Every row comes from one small tree of marks. Brackets hold a mark, then the marks that hang from it, in the order of their numbers. Every link used is in the known rows. Which tree was each row made from?
(in the rows, 100 means zero)
Known rows
(J426 (J436 J270 (J618 J998) J720)): [ 85, 118, 107, 116, 102, 112,  93, 108,  83,  89, 144, 129,  86,  95,  93,
 100,  94,  92, 104,  89, 106,  73,  99, 111, 101,  93, 102, 103,  76, 101,
  77,  82,  97, 137,  91,  98,  90,  74,  93, 102,  80, 103,  95,  92,  80,
  93,  97,  91, 102, 118,  87,  81,  82, 141,  98,  80, 137,  90]
(J436 J270 J426 (J618 J998) (J720 J477)): [ 84, 116, 104, 108, 117, 115, 117, 128,  94,  94, 171, 102,  99,  81,  99,
  79, 103,  86, 103,  90,  96,  91,  75, 108, 120,  79, 128, 105,  80, 100,
  51,  56,  82, 153, 104,  90, 127,  61, 124, 137,  62, 129, 109,  56,  83,
  87,  98, 108, 121, 133, 102, 102,  93, 135,  72,  78, 134,  65]
(J720 J477): [ 92,  99,  96, 108,  81, 118,  79, 102, 100,  95, 122, 101,  72,  82, 112,
 101, 104, 103, 107, 107,  90,  98,  73,  68,  97, 102, 118, 102,  90, 133,
  98,  85, 102, 109,  89,  76,  85,  71,  82,  94,  78,  70,  83, 109,  99,
  99,  82,  96, 108, 111,  74, 138, 100, 116, 101,  96, 125, 111]
(J998 (J618 (J436 (J720 J477)))): [ 83, 114, 113,  98, 104, 114,  86,  93,  69,  82, 126, 118,  74,  93, 116,
 116, 104,  79, 120,  95,  79,  93,  83,  79,  98,  84, 103, 109,  97, 115,
 100,  68, 100, 123,  91,  76,  92,  69,  76,  87,  79,  73,  82, 109,  91,
  88,  92, 102, 105, 111,  81, 110, 101, 129, 100,  85, 125, 106]
(J426 (J436 J270) J991): [ 99, 117,  96, 106,  93, 117,  78, 119, 100, 115, 133, 146,  77, 105,  86,
 115,  96, 113, 112,  96, 105,  54, 103, 102, 105, 106,  86, 100,  82, 101,
 100,  98,  91, 124,  87, 108,  67,  81,  84,  71,  96, 106,  85, 108,  95,
  91,  90,  65, 104, 112,  68, 100,  85, 126, 114,  98, 137, 103]
(J426 J991): [ 88, 110, 104,  99,  99, 111,  81, 112,  86, 108, 131, 123,  72, 101,  97,
 110, 100, 103, 110,  98, 105,  83,  97,  77, 106,  98,  96, 103,  99, 121,
  99,  80,  88, 119,  87, 103,  78,  73,  82,  82,  91,  83,  84, 114,  96,
  87,  84,  77, 110, 106,  71, 119,  85, 121, 111, 104, 135, 111]
(J991 J270 (J426 (J436 (J618 J998)))): [ 81, 112,  85, 103,  92, 132,  90,  97, 105, 110, 119, 135, 103,  93,  93,
 115,  93,  89,  94, 102,  97,  82, 102, 129,  98, 108, 109,  91,  71, 121,
  95,  97, 109, 135,  96,  57,  78, 109, 100, 110, 121,  86,  75, 120, 112,
  80,  80,  81,  75, 109,  87, 107, 100, 123, 105,  80, 130, 113]
(J720 J998): [ 84, 110, 101, 105,  97, 110,  79,  90,  89, 105, 115,  99,  80,  78, 110,
 102,  95,  95, 105, 104,  94, 101,  83,  76,  98, 104, 112, 111, 102, 133,
  87,  79, 112, 106,  92,  86,  67,  71,  76, 104,  87,  62,  82, 110, 101,
 107,  84,  94,  90, 103,  83, 122,  95, 123,  84, 102, 120, 118]
(J991 (J270 (J436 J426 J618 (J720 J998)))): [ 77, 116,  87, 111,  90, 119,  91,  97,  86, 104, 138, 119,  98,  94, 101,
  88,  95,  87, 103,  96,  93,  82,  97, 114, 102, 110, 122,  95,  80, 126,
  76,  62, 105, 145, 100,  75,  85,  81, 102, 121, 100,  85,  80,  95,  95,
  89,  88, 100,  91, 107,  88, 109,  95, 131,  94,  88, 138, 101]
(J618 (J436 J270 (J426 J991)) (J998 J720)): [ 86, 118, 127,  93, 126,  90,  89, 114,  85,  99, 128, 118,  95, 118, 101,
 125, 116,  76,  97, 105,  93,  69,  90, 101, 101,  71, 103, 113,  73, 104,
  87,  90,  88, 108,  85,  88,  91,  70, 108, 110,  90, 103,  86,  72, 100,
  87,  77,  80, 111, 107, 105,  92,  81, 114,  84,  97, 148,  78]
(J477 (J618 J436)): [ 68, 117, 118, 103,  94, 114,  92,  74,  71,  90, 115, 122,  78,  98, 114,
 102,  98,  69, 126,  91, 101,  85,  94,  89, 105,  87, 104, 104,  95, 123,
 101,  73, 103, 122,  95,  74,  80,  72,  82,  88,  83,  64,  80, 122, 105,
  82,  89,  93, 100, 102,  81, 101,  89, 140, 108,  94, 132, 118]
(J436 J426 (J618 (J998 J720))): [ 75, 108, 119,  90, 115, 101, 104, 104,  77, 100, 149, 105, 103,  92, 107,
 100, 110,  67,  96,  83,  98,  99,  91, 100, 113,  90, 115, 115,  94, 122,
  73,  55,  86, 135,  92,  82, 102,  68, 119, 125,  74,  96,  96,  76,  91,
  74,  85, 103, 116, 117,  94,  93,  89, 121,  89,  86, 133,  93]
(J720 (J477 (J618 (J436 J270 J426))) J998): [ 98, 109,  99,  96,  98, 118,  92, 100, 109, 108, 106,  97,  85,  73, 118,
 104, 106,  99, 114, 101,  79,  93,  69,  75, 106,  97, 115, 118,  96, 124,
  88,  78, 118, 113,  94,  65,  72,  67,  86, 106,  76,  75,  91, 103, 116,
 112,  88,  97,  92, 112,  86, 126, 104, 129,  81, 100, 110, 115]
(J477 (J618 J436 J998) J720): [ 74, 129, 136,  93, 118, 104, 113,  86,  59,  96, 101, 109,  95, 102, 125,
 106, 103,  64, 122,  95, 105,  81,  95,  88, 103,  70, 105, 105,  95, 120,
  98,  70, 106, 125,  96,  70,  77,  61,  75, 111,  91,  58,  85, 115, 107,
  97,  87,  89, 101, 101,  88,  85,  68, 142, 107, 100, 126, 120]
(J426 (J436 J270 J618 (J720 J477 J998))): [100, 117,  90, 117,  94, 118,  90, 116,  98,  96, 144, 121,  84,  83,  96,
  97,  97, 108, 108,  93,  91,  79,  86,  98, 101, 103, 108, 105,  83, 102,
  75,  78, 108, 137,  93,  93,  83,  71,  88, 100,  73, 104,  97,  96,  88,
 109, 100,  95, 101, 124,  80,  97,  94, 139,  91,  84, 126,  97]
(J270 J436): [ 72,  99, 104, 114,  72,  97,  72,  87,  84,  95, 119, 118,  80, 111, 113,
  92,  99,  92, 104,  96,  99,  80,  97,  96,  96, 119, 115,  95,  79, 136,
  92,  80, 103, 116,  89,  79,  63,  73,  89,  91,  94,  62,  73,  99,  93,
  86,  75, 100, 101,  96,  80, 111,  85, 126, 111,  98, 149, 109]
(J426 (J436 J618 J720) (J991 J270)): [ 99, 119,  89, 106, 102, 123,  91, 124,  89, 108, 143, 147,  88, 103,  82,
 112,  97, 108, 105,  92, 102,  66, 111, 105, 104, 100,  89, 102,  85, 101,
  87,  73,  96, 153,  86, 105,  84,  84,  88,  88,  94, 107,  93, 117,  92,
  95, 101,  73,  99, 117,  71,  91,  84, 138, 116,  85, 132, 106]
(J991 (J270 (J436 J618))): [ 76, 112,  90, 112,  80, 124,  84,  88,  81,  98, 127, 127,  84,  94, 103,
  96,  93,  89, 108,  95,  98,  83, 102, 114,  94, 110, 113,  93,  78, 124,
  93,  79, 109, 134,  96,  71,  79,  91,  95, 112, 104,  72,  74, 107,  91,
  79,  84,  97,  89, 104,  82, 110,  92, 131, 110,  90, 138, 110]
(J270 (J436 (J426 J991) J618 (J720 J998))): [ 80, 104, 101, 105,  97,  92,  91, 114,  91, 107, 144, 116, 101, 114, 106,
  84, 105,  94,  99,  86,  94,  84,  97, 101, 112, 115, 117, 105,  87, 122,
  60,  48,  99, 148,  92,  91,  77,  60, 112, 107,  82,  93,  92,  77,  94,
  93,  87, 105, 109, 111,  87,  97,  82, 135,  94,  90, 146,  96]
(J436 (J618 (J998 J720))): [ 79, 110, 123,  96, 110, 105,  97, 100,  66,  84, 134, 109,  84,  88, 111,
 112, 105,  78, 100,  87, 101, 107,  92,  87,  98,  83, 105, 114,  94, 120,
  86,  70,  99, 123,  89,  82,  93,  73,  95, 119,  76,  75,  94,  96,  82,
  81,  86, 105, 110, 113,  88,  99,  82, 127, 102,  89, 125, 102]
(J536 (J991 J270 J426)): [ 89,  99,  80, 106, 106, 131,  88, 115, 101, 112, 126, 113,  99, 102, 106,
 104, 102, 103, 107, 120,  94,  88,  93,  89, 104, 114, 114,  82,  94, 139,
  99,  81,  92, 121, 101,  77,  72,  95, 107,  99, 113,  81,  61, 124, 103,
  85,  75,  86,  99, 109,  84, 134,  99, 108, 108,  93, 140, 121]
(J998 (J618 (J436 J270)) (J720 J477)): [106, 123, 112,  81, 111, 118,  93, 115,  66,  86, 129, 114,  79,  94, 123,
 137, 118,  82, 124, 102,  66,  93,  74,  71,  95,  78,  99, 110,  98, 114,
 119,  73,  95, 113,  97,  72,  90,  68,  71,  97,  73,  79,  79,  96,  88,
  99,  91,  98, 117, 118,  67, 121, 107, 108,  96,  97, 122,  96]

Which tree is each row?
[ 77, 102, 101, 100,  92, 111,  86,  97, 104, 104, 121, 125,  98, 101, 101,
 112,  97,  87,  94,  97, 101,  89,  95, 112, 103, 110, 109,  99,  79, 126,
  87,  91, 104, 126,  92,  65,  73,  89, 100,  95, 103,  82,  80, 112, 109,
  83,  77,  88,  90, 109,  87, 103,  95, 121, 105,  83, 134, 113] : (J991 (J426 (J436 (J618 J998))))
[ 93,  98,  77, 107, 101, 130,  83, 116, 106, 115, 120, 121, 103, 105, 101,
 110, 102, 106, 103, 120,  93,  77,  98,  95, 101, 119, 109,  83,  88, 135,
 102,  86,  97, 123,  96,  77,  65,  97, 106,  88, 115,  85,  60, 126, 105,
  88,  78,  81,  96, 109,  83, 126,  98, 108, 113,  90, 141, 122] : (J536 (J991 J270 (J426 J436)))
[ 91, 116, 104,  90, 111, 114,  85,  95,  84, 111, 113, 113,  86,  83, 109,
 121, 101,  89, 111,  94,  79,  90,  87,  87, 102,  96, 100, 119, 103, 118,
  93,  73, 110, 117,  89,  78,  72,  77,  82, 100,  93,  76,  83, 110, 107,
  94,  87,  90,  86, 106,  88, 114, 102, 127,  87,  96, 112, 117] : (J720 (J998 (J618 (J436 (J426 (J991 J270))))))
[103, 111, 100,  94, 101, 118,  93, 107, 112, 115, 107, 101,  85,  76, 115,
 109, 108, 104, 113,  99,  80,  90,  72,  73, 106,  97, 108, 119,  98, 119,
  90,  77, 116, 114,  91,  70,  72,  67,  87, 102,  78,  79,  94, 105, 120,
 112,  88,  92,  95, 112,  84, 127, 102, 128,  85, 103, 108, 117] : (J720 (J477 (J618 (J436 J270 (J426 J991)))) J998)
[ 98,  92,  82, 101, 107, 127,  90, 124, 108, 113, 117, 108, 104, 102, 115,
 109, 109, 110, 105, 118,  79,  87,  88,  85, 101, 120, 116,  87,  93, 137,
  95,  74, 102, 128, 102,  70,  63,  89, 105, 101, 111,  76,  64, 114, 107,
  97,  79,  96,  94, 110,  85, 135, 101, 111, 106,  91, 132, 118] : (J536 (J991 (J270 (J436 (J720 J477 (J998 J618)))) J426))
[ 80, 110,  80, 103,  89, 129,  95, 101, 107, 111, 114, 119, 106,  97, 110,
 104,  97,  95,  99, 112,  87,  87,  91, 115, 103, 117, 124,  83,  74, 136,
  90,  81, 114, 141, 107,  52,  71,  92,  93, 115, 119,  70,  72, 111, 118,
  99,  79,  93,  77, 102,  83, 127, 104, 122,  94,  93, 134, 111] : (J991 (J270 (J436 (J720 (J477 J618) J998))) J426)
[ 74,  99, 119, 104,  89,  92,  84,  94,  76,  88, 123, 114,  86, 110, 115,
 103, 108,  83,  97,  86,  97,  91,  99, 100,  92, 106, 110, 106,  79, 127,
  85,  74, 106, 123,  87,  76,  69,  73,  99, 110,  87,  63,  84,  88,  86,
  83,  79, 108, 105, 101,  87,  96,  78, 128, 112,  91, 141, 105] : (J270 (J436 (J618 (J998 J720))))
[109, 117,  92, 109,  99, 116,  85, 135, 105, 111, 139, 138,  81, 103,  87,
 110, 102, 121, 109, 104,  97,  56,  94,  91, 106, 101,  94,  99,  80, 100,
  91,  88,  89, 134,  87, 114,  78,  71,  80,  76,  87, 115,  92, 102,  93,
 107,  97,  71, 110, 117,  66, 106,  88, 128, 106,  96, 138,  94] : (J426 (J436 J270 (J720 J477)) J991)
[ 68,  99, 104, 107,  79,  95,  84,  90,  88, 101, 140, 118,  93, 111, 110,
  81, 101,  81, 102,  81,  97,  84,  97, 110, 107, 120, 120, 100,  81, 128,
  73,  59,  99, 137,  92,  76,  77,  72, 116, 103,  83,  84,  83,  81,  92,
  75,  80, 109, 110, 108,  87,  98,  85, 131, 105,  89, 149, 102] : (J270 (J436 J426 J618))
[ 75, 112, 104, 105,  97,  95,  74,  95,  92, 104, 134, 123,  87, 117,  98,
 101, 103,  80, 107,  99,  97,  77,  93,  96, 108,  91, 111, 108,  85, 114,
  85,  77,  93, 116,  82,  83,  86,  72, 107,  82,  87,  96,  79, 100, 106,
  80,  78,  81, 110, 104,  96, 104,  89, 125,  95,  93, 149, 100] : (J618 (J436 (J426 J991)))
[ 70, 120, 100, 115,  93, 103,  80,  89,  90,  97, 144, 119,  86, 108,  98,
  91,  96,  75, 115,  99,  98,  74,  86, 111, 107,  88, 119,  99,  79, 108,
  83,  82,  93, 116,  93,  79,  94,  75, 111,  95,  83, 105,  77,  87,  99,
  79,  81,  88, 109, 109, 102, 101,  95, 128,  86,  91, 154,  87] : (J618 (J436 J270 J426))
[ 87, 114,  73, 108,  88, 135,  87, 107, 110, 111, 123, 130, 103,  95,  93,
 110,  93,  98,  95, 116,  91,  79,  93, 115,  99, 113, 117,  82,  71, 127,
  94,  90, 107, 137, 101,  61,  80,  98,  89, 101, 120,  88,  72, 121, 113,
  99,  83,  79,  80, 110,  78, 122, 108, 117,  98,  86, 136, 110] : (J991 J270 (J426 (J436 (J720 J477))))
[ 72, 112, 127, 115, 106,  96,  78,  85,  85,  83, 115, 115,  77, 104, 102,
 114, 101,  77, 102, 102, 103,  77,  90, 105,  91,  71, 107, 110,  67, 103,
  88, 107, 106, 100,  82,  78,  89,  79,  97, 108,  94,  82,  83,  91,  98,
  82,  77,  89,  94, 101, 113,  91,  79, 132,  91,  88, 142,  91] : (J618 (J436 J270) J998)
[ 88, 128, 110,  94, 112, 108,  99, 100,  65, 106, 117,  99,  91,  89, 122,
 104,  99,  86, 119,  99,  88,  94,  84,  76,  98,  87, 111, 106, 110, 125,
  97,  65, 112, 119,  98,  77,  71,  60,  66, 106,  89,  64,  82, 112, 100,
 112,  87,  90, 101, 108,  80, 109,  84, 128,  93, 103, 116, 121] : (J477 (J720 (J998 (J618 J436))))
[ 91, 121,  94, 118,  97, 116,  90, 110,  87,  96, 145, 126,  87,  89,  93,
  94,  91,  99, 111,  90, 100,  77,  95, 105, 103, 101, 105, 103,  86, 102,
  73,  76, 104, 141,  96,  96,  83,  72,  88, 101,  77, 104,  95,  98,  84,
 102, 102,  93, 100, 121,  83,  89,  91, 140,  91,  84, 131,  94] : (J426 (J436 J270 J618 (J720 J998)))
[ 79, 107,  91, 107,  90, 111,  82, 103, 102, 105, 129, 123,  98, 107,  99,
 104,  95,  93,  96, 109,  99,  86,  94, 105, 107, 113, 115,  87,  80, 132,
  86,  85,  98, 129,  95,  76,  76,  80,  90,  87, 103,  84,  76, 114, 106,
  96,  81,  82,  96, 107,  79, 112,  99, 118,  97,  88, 144, 109] : (J991 (J426 (J436 J720)))
[ 93, 124,  93, 100, 113, 126, 116, 137, 100, 114, 163, 115,  96,  90,  99,
  82, 103,  98, 119, 100,  96,  70,  78,  93, 129,  90, 120,  91,  91, 107,
  72,  54,  71, 153, 109, 106, 110,  57, 104, 107,  73, 130, 100,  72,  96,
  97,  98,  87, 125, 127,  76, 121,  98, 127,  79,  98, 142,  75] : (J436 J270 (J426 J991) (J720 (J477 J618)))
[ 77, 104, 119,  88, 117, 102, 102, 111,  90, 111, 146, 117,  97,  95,  97,
 102, 108,  80,  96,  77, 105,  90,  97, 103, 119,  90, 105, 118,  93, 111,
  69,  60,  84, 141,  86,  90,  99,  70, 125, 113,  81, 106, 100,  82,  97,
  67,  84,  93, 114, 117,  97,  94,  82, 128,  99,  86, 130,  97] : (J436 (J426 J991) (J618 J998))
[103, 107, 101,  92, 102, 114,  90, 104, 110, 114, 101, 100,  86,  79, 117,
 110, 109, 101, 109, 100,  79,  94,  74,  67, 106, 100, 108, 121, 101, 127,
  89,  74, 118, 113,  89,  69,  69,  66,  84, 100,  78,  71,  92, 109, 121,
 112,  87,  93,  94, 110,  82, 127, 100, 128,  87, 102, 106, 121] : (J720 (J477 (J618 (J436 (J426 J991)))) J998)
[ 97,  97,  97, 101, 114, 115,  90, 128, 101, 107, 130, 113, 104, 109, 110,
 115, 111, 102, 104, 110,  94,  84,  92,  89, 103, 111, 105,  93,  92, 128,
  93,  82,  90, 120,  96,  85,  67,  84, 112,  94,  99,  91,  72, 108,  97,
  89,  79,  88, 111, 115,  87, 112,  90, 108, 108,  90, 140, 112] : (J536 (J991 (J426 (J436 J270 (J618 (J998 J720))))))
[ 98, 112,  91, 101,  99, 119,  87, 120,  96, 112, 128, 126,  84,  97,  98,
 110, 104, 111, 104,  99,  93,  80,  98,  89, 100, 102, 101, 102,  88, 116,
  90,  76, 103, 137,  88,  90,  76,  81,  87, 100,  99,  87,  86, 107,  99,
  96,  88,  83,  97, 108,  76, 120,  89, 127, 110, 100, 128, 109] : (J426 (J991 (J270 (J436 J618 (J720 J477 J998)))))
[103, 116, 117,  78, 111, 113,  90, 112,  64,  85, 122, 112,  79,  97, 127,
 140, 121,  81, 118, 101,  64,  98,  75,  62,  91,  82,  99, 110, 100, 124,
 121,  69,  98, 111,  91,  69,  85,  66,  70,  92,  74,  69,  79, 104,  90,
 101,  87, 100, 118, 114,  65, 121, 106, 107, 101,  97, 120, 106] : (J998 (J618 J436) (J720 J477))
[103,  94,  83, 107, 106, 120,  89, 132, 114, 111, 132, 108, 102, 102, 108,
 102, 107, 113, 106, 113,  89,  88,  86,  82, 106, 116, 113,  94,  94, 127,
  84,  77,  97, 124,  97,  83,  67,  81, 110,  91,  93,  95,  77, 110, 101,
 102,  83,  91, 107, 118,  86, 124,  96, 115, 103,  88, 134, 113] : (J536 (J991 (J426 (J436 J270 J618 (J720 J477 J998)))))
[ 92, 123, 121,  81, 114, 109,  89, 101,  50,  85, 127, 120,  82, 104, 123,
 136, 115,  70, 121,  98,  75,  96,  86,  74,  94,  79,  95, 109, 103, 121,
 117,  65,  94, 114,  94,  76,  84,  67,  69,  92,  79,  67,  75, 106,  85,
  93,  89,  97, 114, 108,  68, 108, 101, 110, 102,  96, 129, 104] : (J998 (J618 J436) J720)
[ 92, 115,  75, 100,  95, 138,  91, 107, 109, 113, 118, 127, 105,  87,  98,
 117,  96,  99,  99, 112,  83,  82,  90, 112,  99, 112, 114,  89,  78, 126,
  96,  88, 112, 139, 102,  59,  77,  98,  86, 104, 119,  83,  74, 123, 116,
 101,  86,  81,  75, 110,  79, 122, 113, 119,  93,  86, 125, 113] : (J991 J270 (J426 (J436 (J720 J477 (J998 J618)))))
[ 99,  97,  85, 104, 109, 123,  90, 122,  96, 112, 124, 106,  99,  97, 113,
 102, 110, 109, 109, 114,  79,  79,  90,  79, 101, 117, 114,  93,  97, 135,
  90,  65,  97, 128,  97,  85,  70,  79, 104, 100,  98,  82,  68, 105,  96,
  97,  87,  98, 103, 111,  85, 129,  97, 115, 105,  91, 132, 115] : (J536 (J991 (J270 (J436 J426 (J720 J477 (J998 J618))))))
[105, 108,  96, 105,  98, 110,  85, 133,  99, 104, 142, 137,  83, 106,  92,
 112, 106, 115, 104,  91,  97,  74,  99,  86, 105, 102,  90, 109,  88, 103,
  84,  72,  96, 142,  81, 106,  82,  70,  87,  76,  81, 105,  97, 110,  93,
 102,  98,  81, 111, 119,  68,  97,  84, 135, 116,  86, 128, 106] : (J426 (J436 J618 (J720 J477)) J991)
[ 94, 116, 102, 114,  96, 119,  93, 109,  94,  95, 128, 125,  85,  91, 100,
 103,  98, 101, 108, 102,  99,  64,  88,  96, 102,  97, 106,  98,  76, 111,
  88,  89,  98, 129,  93,  95,  83,  71,  79,  93,  82,  96,  89, 100,  91,
 106,  96,  87, 101, 116,  76,  98,  90, 133,  97,  88, 135,  96] : (J426 (J436 J270 (J720 (J477 (J618 J998)))))
[ 76,  97, 108, 109,  93,  95,  93, 102,  92, 100, 126, 109,  98, 109, 116,
  86, 109,  88,  96,  98,  93,  77,  89,  94, 108, 111, 124,  96,  75, 135,
  72,  62,  95, 136,  92,  82,  80,  58, 102, 104,  86,  79,  85,  77,  98,
  95,  82, 107, 108, 105,  86, 106,  87, 127,  96,  92, 148,  96] : (J270 (J436 J426 (J720 (J477 (J618 J998)))))
[ 80, 127,  91, 112, 112, 114, 106, 118,  91, 110, 162, 100, 102,  84,  97,
  74,  91,  89, 110, 104,  96,  82,  78, 102, 121,  94, 131,  95,  93, 115,
  59,  57,  82, 141, 111, 103, 102,  56, 102, 121,  76, 118,  94,  68,  90,
 104,  95,  93, 110, 119,  93, 112, 100, 128,  57,  96, 144,  74] : (J436 J270 J426 (J720 J998))
[ 87, 110,  99, 113,  98, 115,  98, 116,  81,  80, 156, 104,  80,  85, 109,
  85, 101,  93, 110,  92,  93, 111,  80,  78, 105,  89, 121, 104,  95, 117,
  70,  53,  98, 143,  95,  87, 109,  60,  93, 111,  62,  90,  98,  98,  81,
  99,  97, 109, 117, 124,  81, 115,  93, 136,  95,  83, 128,  96] : (J436 J618 (J720 J477))
